What can hang from each mark:
k904: k54 k639
k639: k770 k774 k904
k326: k770
k774: k639
k687: k54
k770: k326 k639
k110: k687
k54: k687 k904

Each row was made from one small tree. Brackets hold a mark, then the marks that hang from it, in the order of their numbers. Every link used is in the known rows. Write each row's tree.
Known rows:
(k774 (k639 k770 (k904 (k54 k687)))): [-1.02 -0.59 -0.08 -0.38  0.34 -1.66 -1.14 -4.76 -3.36  2.51  4.29  4.46
 -1.31  1.02 -1.57 -1.13  3.03  3.57  0.17 -1.02 -2.92 -1.92]
(k770 k326 (k639 k774 (k904 (k54 k687)))): [ 0.80 -1.29  1.41  1.76 -0.36 -0.25 -3.87 -5.71 -1.40 -0.52  2.68  2.30
 -2.24  0.53  0.63  2.99  2.43  4.10 -1.01 -1.83 -1.12 -5.27]
(k326 (k770 (k639 k774 (k904 k54)))): [ 0.30 -3.92  0.65 -1.67 -2.27 -0.73 -3.67 -4.63 -4.38  3.59 -0.08  3.85
 -1.86  0.71 -1.28  4.20 -3.53  2.62  0.83 -1.48  0.98 -1.32]
(k639 k770 k774 k904): [-1.66 -2.77 -1.04  1.97 -3.50 -1.91 -1.47 -3.81 -2.38  2.24  0.86  5.71
 -0.08  3.92 -3.77  4.10 -5.25  0.44  0.39 -0.80 -3.18 -1.82]
(k904 k54): [ 1.10 -2.68 -1.07 -2.65 -0.07  0.27 -3.56 -5.24 -2.91  2.54  4.34  3.69
 -0.99 -1.69  0.17 -1.43 -0.37  2.57  0.60 -2.10  0.44  1.26]
(k770 k326 (k639 (k904 (k54 k687)))): [ 0.70 -1.30  1.22 -0.22  0.30 -0.64 -3.61 -6.14 -1.50 -0.10  4.43  2.17
 -2.92 -0.72  2.05  1.30  5.65  4.48 -1.12 -1.66 -1.31 -5.22]
(k110 (k687 (k54 (k904 (k639 k770 k774))))): [-0.95  0.27 -1.67 -2.35  3.72 -1.30 -1.65 -5.44 -2.88  1.74 -0.16  1.90
 -2.37  3.26 -3.11  2.30 -0.56 -1.18  0.88 -3.10 -0.89  5.12]
(k110 (k687 (k54 (k904 k639)))): [-0.14  0.28 -1.87 -3.47  4.14 -1.54 -1.89 -5.78 -3.03  1.77  1.53  1.21
 -2.73  1.82 -2.76  1.43  0.85 -0.50  0.84 -3.17 -0.90  5.08]
(k54 k687 (k904 k639)): [ 0.90 -0.50 -2.59  1.96  1.70 -3.82 -0.54 -5.66 -2.49 -0.91  3.12  4.15
 -1.02  2.71 -2.01  1.89  4.13  4.70  1.73 -1.78 -0.54  3.89]
(k904 k639): [-0.70 -3.18 -1.20 -1.79  4.12 -2.38 -3.35 -5.28 -2.19  2.20  3.01  2.18
 -2.57  0.75  0.01 -1.88  1.76  2.29  0.76 -2.40 -2.27  3.54]
(k326 (k770 k639)): [ 0.30 -4.46  0.15 -4.75  0.70 -1.22 -3.38 -5.09 -3.71  3.89 -0.70  3.76
 -2.37  1.05  1.05  4.21  0.11  2.85  0.85 -1.67  1.11  1.31]
(k639 (k770 k326) k774 (k904 k54)): [-1.15 -1.84  0.18  2.93 -4.05  0.03 -2.32 -4.18 -2.15  1.72  2.83  5.31
 -1.37  3.32 -2.06  1.94 -4.39  1.10  0.08 -1.40 -2.07 -4.04]
(k326 (k770 (k639 k774 (k904 (k54 k687))))): [ 0.21 -3.33  0.43 -1.20 -2.00 -0.94 -3.01 -4.82 -4.44  2.78 -0.64  4.13
 -1.71  0.75 -0.95  4.84 -2.71  3.69  0.99 -1.49  0.95 -1.08]
(k110 k687): [-0.44 -0.98 -2.06 -5.97  2.88 -1.73 -1.99 -5.93 -2.27  2.13  1.80  2.72
 -2.37  0.88  0.55  3.74 -0.88  0.21  0.50 -2.30 -1.30  5.28]
(k687 (k54 (k904 (k639 (k770 k326) k774)))): [ 0.59 -1.41 -1.12  1.15  3.35 -0.99 -2.25 -4.73 -2.39  1.57  1.38  1.98
 -1.86  3.78 -4.33 -0.44  2.79  1.26  0.88 -3.21 -0.76  1.78]
(k639 k770 k774): [-1.44 -3.37 -1.24 -0.70  0.46 -0.85 -1.93 -4.14 -1.66  2.27 -1.68  5.70
 -0.08  4.72 -0.92  4.35 -3.28  0.48  0.63 -1.64 -1.42  2.61]
(k770 k326 k639): [ 0.78 -2.64  0.89 -3.14  3.60 -0.69 -4.06 -6.11 -0.39  0.71  2.55  1.88
 -3.12  0.94  3.69  2.43  6.76  3.34 -1.15 -2.10 -0.90 -1.80]
(k110 (k687 (k54 k904))): [ 0.38  0.21 -2.13 -4.09  3.28 -1.34 -1.63 -5.69 -2.90  1.82  1.50  1.68
 -2.19  1.76 -2.82  2.76  0.60 -0.36  0.76 -2.97 -0.52  4.75]

Write each row's tree:
[ 0.70 -0.61 -0.33 -0.49  0.58 -1.78 -1.92 -5.02 -3.50  2.08  5.82  3.16
 -1.28 -0.67 -2.39 -1.18  2.79  4.59  0.18 -1.33 -2.64 -2.04] -> (k774 (k639 (k904 (k54 k687))))
[ 0.83 -1.85  1.63  1.18 -0.55 -0.02 -4.54 -5.48 -1.37  0.27  3.39  2.06
 -2.37  0.52  0.40  2.34  1.69  3.03 -1.15 -1.83 -1.09 -5.53] -> (k770 k326 (k639 k774 (k904 k54)))
[-0.63 -1.29 -0.82  0.50  2.92 -0.85 -2.94 -5.85 -3.31  0.66  3.24  2.77
 -2.19 -1.39  0.74 -3.97  2.22  4.65  1.19 -2.71 -0.54  2.83] -> (k904 (k54 k687) k639)
[-1.21 -2.99 -0.59 -0.47  1.06 -0.32 -2.01 -4.51 -0.70  1.64 -0.65  5.24
 -1.37  5.61  0.74  4.47 -1.58  1.24  0.26 -2.04 -1.46  1.28] -> (k639 (k770 k326) k774)
[-0.05 -0.34 -1.96  3.51  1.52 -3.15 -0.20 -5.39 -1.90 -1.27  1.25  4.90
 -1.19  5.15 -1.56  3.17  3.00  4.11  1.59 -1.89 -0.62  3.21] -> (k54 k687 (k904 (k639 (k770 k326) k774)))
[-0.18 -0.46 -2.30  3.42  1.21 -3.39 -0.22 -5.20 -2.37 -0.95  0.79  5.15
 -0.52  4.74 -2.38  3.01  2.08  3.69  1.80 -1.68 -0.61  3.91] -> (k54 k687 (k904 (k639 k770 k774)))
[ 0.73 -1.42 -1.39  0.45 -3.12 -1.70 -1.89 -5.13 -3.38  1.27  5.69  4.12
 -0.78 -1.77 -2.35  0.29 -0.77  4.15  0.56 -1.23 -1.89 -2.44] -> (k639 (k904 (k54 k687)))
[-0.96  0.26 -1.76 -3.39  4.04 -1.46 -1.49 -5.64 -2.99  2.00  0.66  1.80
 -2.74  2.63 -2.45  1.43  1.05 -0.97  0.83 -3.04 -1.02  5.10] -> (k110 (k687 (k54 (k904 (k639 k770)))))
[ 0.26 -4.17  0.40 -2.08 -1.63 -1.42 -3.37 -4.57 -4.05  3.55 -0.52  3.86
 -1.88  1.48 -1.29  5.33 -3.09  2.54  0.79 -1.36  0.42 -0.85] -> (k326 (k770 (k639 k774 k904)))
[ 0.15 -1.92 -1.45  0.44  1.27 -2.82 -1.99 -5.07 -1.81  1.48  4.11  4.01
 -2.13  4.28 -1.43  0.01  2.79  1.07  1.10 -1.66 -0.72  2.46] -> (k54 (k904 (k639 (k770 k326))))
[-1.27 -1.04 -0.13  3.74 -3.62 -0.30 -1.31 -4.53 -2.21  0.53  2.10  5.69
 -1.13  3.27 -1.67  2.87 -3.14  2.76  0.29 -1.44 -2.09 -3.72] -> (k639 (k770 k326) k774 (k904 (k54 k687)))
[ 0.05 -2.13 -1.66  1.83  0.51 -2.74 -2.17 -4.58 -2.23  1.46  2.46  4.31
 -0.97  4.60 -3.26  1.11 -0.30  0.43  1.34 -1.60 -0.53  3.16] -> (k54 (k904 (k639 k770 k774)))
[ 0.23 -4.19  0.25 -3.44 -1.27 -1.71 -3.15 -4.87 -4.11  3.84  0.57  3.75
 -2.36  0.62 -0.29  4.09 -0.78  2.82  0.71 -1.23  0.21 -0.89] -> (k326 (k770 (k639 k904)))
[ 0.25 -4.48  0.25 -3.36  0.20 -0.92 -3.58 -4.74 -3.69  3.59 -1.83  3.81
 -1.88  1.92  0.05  5.38 -2.12  2.60  0.92 -1.79  1.24  1.27] -> (k326 (k770 (k639 k774)))
[ 1.25 -1.59 -1.55  0.99  3.10 -1.33 -2.60 -4.69 -2.89  1.69  1.72  1.60
 -1.20  2.56 -5.50 -0.51  1.78  1.49  1.05 -3.16 -0.60  2.31] -> (k687 (k54 (k904 (k639 k774))))
[-1.06 -1.53 -0.23 -1.50  1.01 -2.40 -1.33 -4.48 -2.78  3.24  4.08  4.13
 -1.53  2.09 -1.97 -0.18  2.83  2.34 -0.04 -0.86 -3.73 -1.50] -> (k774 (k639 k770 k904))
[ 0.48 -1.60 -1.43  1.04  2.99 -1.25 -2.21 -4.57 -2.83  1.86  0.91  2.21
 -1.18  3.31 -5.12 -0.54  1.96  1.00  1.05 -3.02 -0.71  2.39] -> (k687 (k54 (k904 (k639 k770 k774))))
[ 0.27 -1.84  0.29 -0.48 -0.67 -1.53 -3.40 -5.60 -2.78  0.85  2.98  2.82
 -1.00 -2.13 -0.18  1.06  3.21  3.52 -0.59 -1.08 -1.23 -3.32] -> (k770 (k639 (k904 (k54 k687))))
[-2.13 -2.90 -0.48 -1.47  4.37 -1.82 -2.67 -5.30 -1.47  2.14  2.01  3.14
 -3.59  3.07  1.97 -1.80  3.27  1.61  0.47 -2.34 -2.61  2.66] -> (k904 (k639 (k770 k326)))
